Each row was made from one walk, in order. Every step used is in the known rows, and no mark comes twice. Write each row's walk.
Known rows
nafu/defotu/papiv/lomo: [-17  -1  -1   1  13  20   0 -11  11  -5   3  -1   1  -3  -6  12  -9 -23
   4  -7   1  11  -6  11  11  -3   4  10  13   6  -7   3  14  -6]
tebe/zire/deten/defotu: [-11  10   5 -11  -6   4  -4   9   2   3  -6 -12   2   3  -5 -14  -8 -11
  -8   0   5 -19   0  11 -27   5 -16 -10 -16 -13   0  18   1  10]
geda/defotu: [ -2   0  -1  -2   2   5   1  -5  15  15  21  -3 -12  15  -5   1 -15   4
   3  -7  22 -14  16  28   1   3 -18  -7  15  -8  -5  10  -7 -19]
deten/defotu/papiv: [-16  10   9 -11   6  24 -14 -15  -2   6  -9  -3   0  -8   1  21   3 -17
   7   0  13  10  -1  27  -4 -11  -7   5   7   7  -2  -8  15   0]
deten/defotu: [-10  10  10   0   6  20  -8  -7   4   7   1 -10   0  -5  -7   9   6 -16
   3 -11  14   3   4  37  -7  -6  -6  -4   5   8 -11   6  11  -3]
nafu/zire/deten/defotu/geda: [  7   1   1   2   6 -10 -19   1  -5 -15 -15 -31  20  -9 -10   5   0  -9
   3   6  -6 -15  -8  10 -21  15   1 -12  -5  -3  -3  34   7   7]
defotu/nafu: [ -1  -1   2  -7  -8  -1  11 -18   4  10  28  -6   2  -7  -1   7   4 -14
  11   3 -11   6  12  31  -5  19 -12   9 -16 -14 -11   0  10 -12]
defotu/vekir: [ -1  -6   7 -24  -2  15   5 -18  -2  -5  -3   6   4   0   9  11  -4  -7
  18  16   7   8   7  17  -5   5  -9  23  -4 -11  -4 -15  10  -2]
papiv/lomo: [  3 -13   8   0   6  15  22   3  18  -7  23  -6   0  -2 -20 -20 -15  -7
  -5 -17  15  -5   5  25   7   8  15  -2  14  -8 -20  -2   8 -16]
nafu/zire: [  5   4   0   3  10  -6  -9  -3  -3  -9  -1 -16  20  -2  -3  -4  -9  -8
   5   7  -2 -14   4  15 -20  13  -4   1  -1 -13  -5  17   8  -5]
deten/defotu/zotin: [ -5  12   7   4  11  12  -2  -5   2  14   1 -11  -4 -11  -3   7  15  -9
   0 -21  12   9   3  26 -14  -2   2  12   3  -3  -9   8  20  -5]
vekir/zire: [ 27  10   9   3   3   6   4   2   6 -16 -10  10   6  15  -3 -22  -5   1
   6  -3  13  -6   6  36 -15  13 -10   3  20   0 -24   5   2  -7]
vekir/lomo: [  6 -10   9   0   9  15  23   3  18  -2  26  -8  -6   3 -22 -31  -9 -12
  -9 -11  14 -13  -1  28  -1   8  10  -3  17  -5 -19   1   9 -10]
nafu/defotu/vumuk: [  0   5   5  -2  15  12 -12 -13  20   0   1  -2  -6   5  -9   3 -17 -20
   4  -6  -8  -3   8  20   4   2   1  -3   8  13 -10  19  10  -8]
nafu/defotu: [ -9   5  -1  10  12  13  -5  -7  10  -1   7  -5   1   4  -5   7  -3 -22
   8 -10   1   3   2  23   0   2  -3   6   7   9 -12  20  10  -5]
zire/nafu/defotu/vekir/lomo: [ -9   0  -2   3  11   6   0  -8  16 -16 -10 -12  14  -1  -7  11  -9 -21
   2   0  -6   1 -10   3  -5  12   1   8  -8  -8  -5  22   8   7]
vekir/zire/tebe/defotu/vumuk: [ 21  25  -2  12  17   1  -5  -2  29 -14 -19  14  15  16  -1 -17 -12   3
   4   4  -3 -16  15  17 -10  16 -24   1  14   3 -20  23  -3 -11]
nafu/zire/deten/defotu/zotin: [  5   5   1   2  11 -10 -12   2  -9 -13 -15 -29  24 -11  -7   5   6 -12
   1   0  -6 -13 -10   6 -29  19   4   0  -9  -8   0  32  11   8]
deten/defotu/nafu/zire: [-18  13   5   5   3   6  -7 -15  -1  10   7 -24  12 -17  -4  20  13 -23
   3  -4  -8   8  -2  31 -10   6 -12  -6 -12  -1  -6  11  14  -4]
nafu/zire/tebe: [ -6  14  -6  13  18  -4 -15  -4  11  -4  -9 -16  29  -6   2  -1  -6  -8
   1  10  -6 -14   7   4 -20  13 -20   2  -8 -14  -3  23   9  -6]
tebe/zire/deten/defotu/nafu: [-14  10   3 -11  -9   0  -1   5   2   6   0 -15   3  -1  -4  -9  -4 -14
  -8   1  -4 -15   0  12 -26   9 -19  -9 -23 -15   1  17   2   9]
deten/defotu/geda: [ -1   2   5   5   2  13 -17  -8  11   9   2 -15 -10  -6  -9   7   5  -4
   4  -9  12   6   6  33   1  -9  -3 -13  11   9 -15  13  13  -8]
zire/deten: [ 17  -8   7 -15  -4  -1   0   3  -1 -16  -2 -10   8   5 -10  -4  -4 -10
   9   2   5 -16   1  19 -17  20   3   3  -4  -1  -9  21   2   9]
geda/defotu/nafu/zire: [ -9   4  -6   2  -1  -9   2 -13  10  18  26 -16   0   2  -3  11  -7  -3
   3  -1   0  -8  10  22  -2  14 -25 -10  -3 -18   0  14  -4 -21]
defotu/nafu/zire/tebe: [-11  11  -6   6   3 -11  -1 -17   8   7  14 -18  22 -15   3  11   5 -16
   5  11 -23   1   7  14 -13  23 -24   5 -25 -20  -4  14  12 -10]
tebe/defotu/nafu/zire: [  4  12 -16   8   7 -16   6 -13   8  -3  20  -7  16   0  -3   9  -6 -10
  17   9 -25 -16  14  11  -7  22 -12   6 -11  -9  -5  30  -3 -13]

Write each row's walk
[ 28   6   9   3   0   1  -7   6   4 -23 -23  -5   7   9 -10 -13   4   0
   4  -4   9  -6  -7  30 -16  15  -5 -10  17  10 -22  23   2   5] | vekir/zire/deten/defotu/geda
[ 16  -2  10 -22  -3   8   6  -9  -5 -24 -23   7  13   7   6   2  -1  -4
  16  17   6   4  -5  16 -13  17 -11  18   2  -5 -10  -5   5   7] | defotu/vekir/zire/deten
[-15   2   0  -3   9  18  -2 -16   5  -5  -3  -2   4   1   4  20  -1 -23
  14   2  -2  13  -3  14   3   1  -7  16   0   6  -6   7  12  -1] | nafu/defotu/vekir
[  0  -3  11 -19  -3  10  -6  -5  -6 -13 -16 -16  10  -5  -6  17   7 -17
  10   4   5  -2 -10  18 -14  11  -1   2  -8   6  -3  14   7  15] | zire/deten/defotu/vekir
[  1   0  -1  -5  -5 -16   3 -13  -5  -4  13 -23  20 -13  -4  10   6 -18
   9  10 -24  -4  -1  16 -18  30  -9   2 -25 -17  -3  18   9  -2] | defotu/nafu/zire/deten
[  0  -2  -6  14   8   6 -14  -8  18   1   8  -9 -10   3  -8   5  -5  -9
   9  -8  -1   6   4  19   8  -2  -1  -4  12  10 -16  27  11 -10] | nafu/defotu/geda
[ 19  14   2  14   9   0  -3   3  12 -25 -24   1  17  13  -5 -10  -6  -7
   2  -5   1  -4  -5  21 -16  18  -8   1  11   0 -20  25   1   2] | vekir/zire/nafu/defotu
[ -2 -12  10 -20   3  19  20 -12   6  -6   8  -1   0  -1  -4  -5  -5 -11
   6   9  10   4  -3  16   1   6   0  16   4 -11  -8 -17  12  -4] | defotu/vekir/lomo
[-11  21 -16  14  14  -2  -2 -12  31   7  10   0  17   0   3   8  -3  -8
  10   8 -15 -10  22   6  -3  15 -32  10 -14  -7  -8  27   2 -14] | zire/tebe/defotu/nafu
[  7   0   5 -15   6   4  -6 -11  25  16  14   1 -19  15  -9  -3 -28   5
  -1  -4  12 -19  22  25   5   3 -15 -15  15  -6  -2  10  -8 -23] | geda/defotu/vumuk
[  1   3   2 -10   0   8   4 -10  10   4   1   5  -5  16   4   6 -11   7
   8   4  20  -3   7  22   1   5 -26   2  15 -10  -5  -2  -7 -15] | geda/defotu/vekir/zire
[ -8  -3   1 -15  -1   9   3 -14  10  12  11   0  -8  11   4  13 -12   3
   9   4  19  -3  11  19   4   2 -23   3   8 -12   1  -3  -5 -15] | geda/defotu/vekir
[  0   0   8 -10  -6   2  -2  -5  -3  -6  -1 -21   9  -8 -11  14  11 -21
   6  -2  -4  -3  -7  25 -15  18  -3  -5 -14   5  -6  21   7  10] | zire/deten/defotu/nafu
[ -8  19 -14  12  21  -7 -17  -8  12  -7 -12 -10  32  -4   5   8 -10  -7
   7  17 -13 -18   8  -6 -16  12 -22   7  -7 -12   2  27   5  -6] | nafu/zire/tebe/defotu/papiv
[ 10  -6   6  -7  -4   2 -13   1   3  -9  -8 -21   0  -4 -14   6   5  -8
   6  -3   6  -7  -4  22 -10   9   4 -11   0   9 -10  27   6   9] | zire/deten/defotu/geda
[ -6   8   1   2  10  16  -1 -12   5 -13 -12   2   7   6   4  12   0 -19
  13   1  -1  14  -7  17   0   4 -10  15   8   8 -12   8  10   0] | nafu/defotu/vekir/zire
[  0  15 -18  18  16  -2 -13  -6  36   4   2   1   9   5   0   0  -9   5
   9   8  -6 -15  24   2   1   7 -26   4   0  -3 -11  33   1 -15] | zire/tebe/defotu/geda
[ 12  21  -5  14  16   6   3   0  25 -17 -17  14  18  11  -1 -14  -9   2
   3   2   2  -9   7  12  -5  13 -21   6  18   0 -19  14   0 -11] | vekir/zire/tebe/defotu/papiv/lomo
[-18   4  10  -8   8  27  -4 -11   4   3  -3  -6   1 -12  -7  15  -1 -17
   0  -8  14  11  -5  25   4 -11   2   0  12   5  -6 -11  15  -4] | deten/defotu/papiv/lomo
[-12  13  -2  -4   3  -1  -9   2  19   3  -9  -6   3   7  -2 -14 -25 -11
 -11   1  -9 -19   7  -1 -21   5 -16  -7 -17 -21   2  24   1   3] | tebe/zire/nafu/defotu/vumuk
[  3   2  -4   1   7  -3   7  -3  14  22  20  -3 -15   9  -2  -2  -5  12
   0 -18  19  -8  15  17  -6   6 -11   8  12 -19  -2  12   1 -22] | geda/defotu/zotin
[-20   9  -3  -2   2   4   3   4  15   0  -5  -9   6   4  -3 -14 -18 -14
 -12   2  -4 -13  -4  -4 -18   5 -14  -1 -17 -24   1  17   3   6] | tebe/zire/nafu/defotu/vekir/lomo
[ -6   1  -5  -1  -3 -12   2 -10   8  12  22 -20   2   2  -5  12  -5  -4
   3   0  -3 -12   5  18  -5  19 -22 -11  -7 -16   2  20  -6 -15] | geda/defotu/nafu/zire/deten
[-19  12  -4  -4   0   2  -5   1  11   0 -10  -6   8   5   4  -6 -18 -12
  -6   6  -6 -10   1  -4 -21   5 -19   2 -21 -24   4  18   3   7] | tebe/zire/nafu/defotu/vekir
[-16  13  -4   3   1   0  -6   5  13   2  -6  -8   7   7  -1 -12 -19 -12
  -9   0  -4 -16   3   1 -23   5 -17  -3 -18 -22   1  24   1   5] | tebe/zire/nafu/defotu
[  0   4   3  -5   8  -5 -18  -2 -11 -17 -20 -25  25 -10  -5  12   0 -16
   5  10  -5 -13 -12   7 -24  14  -1  -4  -7  -4   3  24   9  11] | nafu/zire/deten/defotu/papiv
[ 15  20   3  13  11   7  -3   2  20 -12 -18   9  15  12   1 -18  -3   1
   1   1   9  -6   9  25 -15  14 -26   5  13  -1 -23  12   4  -7] | vekir/zire/tebe
[ -3   3  -2  -1  -2 -11   4 -17  -2   4  19 -18  15 -12   0   8   4 -16
   8   9 -21   1   5  21 -13  23 -12   4 -20 -19  -6  10  11 -10] | defotu/nafu/zire
[ 14  10  -9  -4   8   1   8 -10   8 -17  -5  14  11  14   5   3 -10  -1
  23  14  -5 -11  12  11  -3  13 -13  17   7  -1 -10  14  -6  -7] | tebe/defotu/vekir/zire
[ -7  10  -1  -6  -3  -3  -2   6  11   2  -4  -5   6   7   0 -19 -21  -4
  -9   4   1 -20   9   4 -27   7 -18  -3 -19 -30   0  16   0   3] | tebe/zire/nafu
[  6   8 -12  -8   9   2  -1 -14   8  -6   5  13   5   9   3   9 -16  -4
  21  14  -4 -14  17   8   0   4  -7  17   8  -1  -1  12  -3  -9] | tebe/defotu/papiv
[ -1   3   4  -5   7  -4 -14  -3 -11 -18 -19 -27  27 -10  -5  12   2 -16
   6  11  -6 -11 -12   7 -23  17  -2  -3 -11  -5   2  25   8  11] | nafu/zire/deten/defotu/vekir
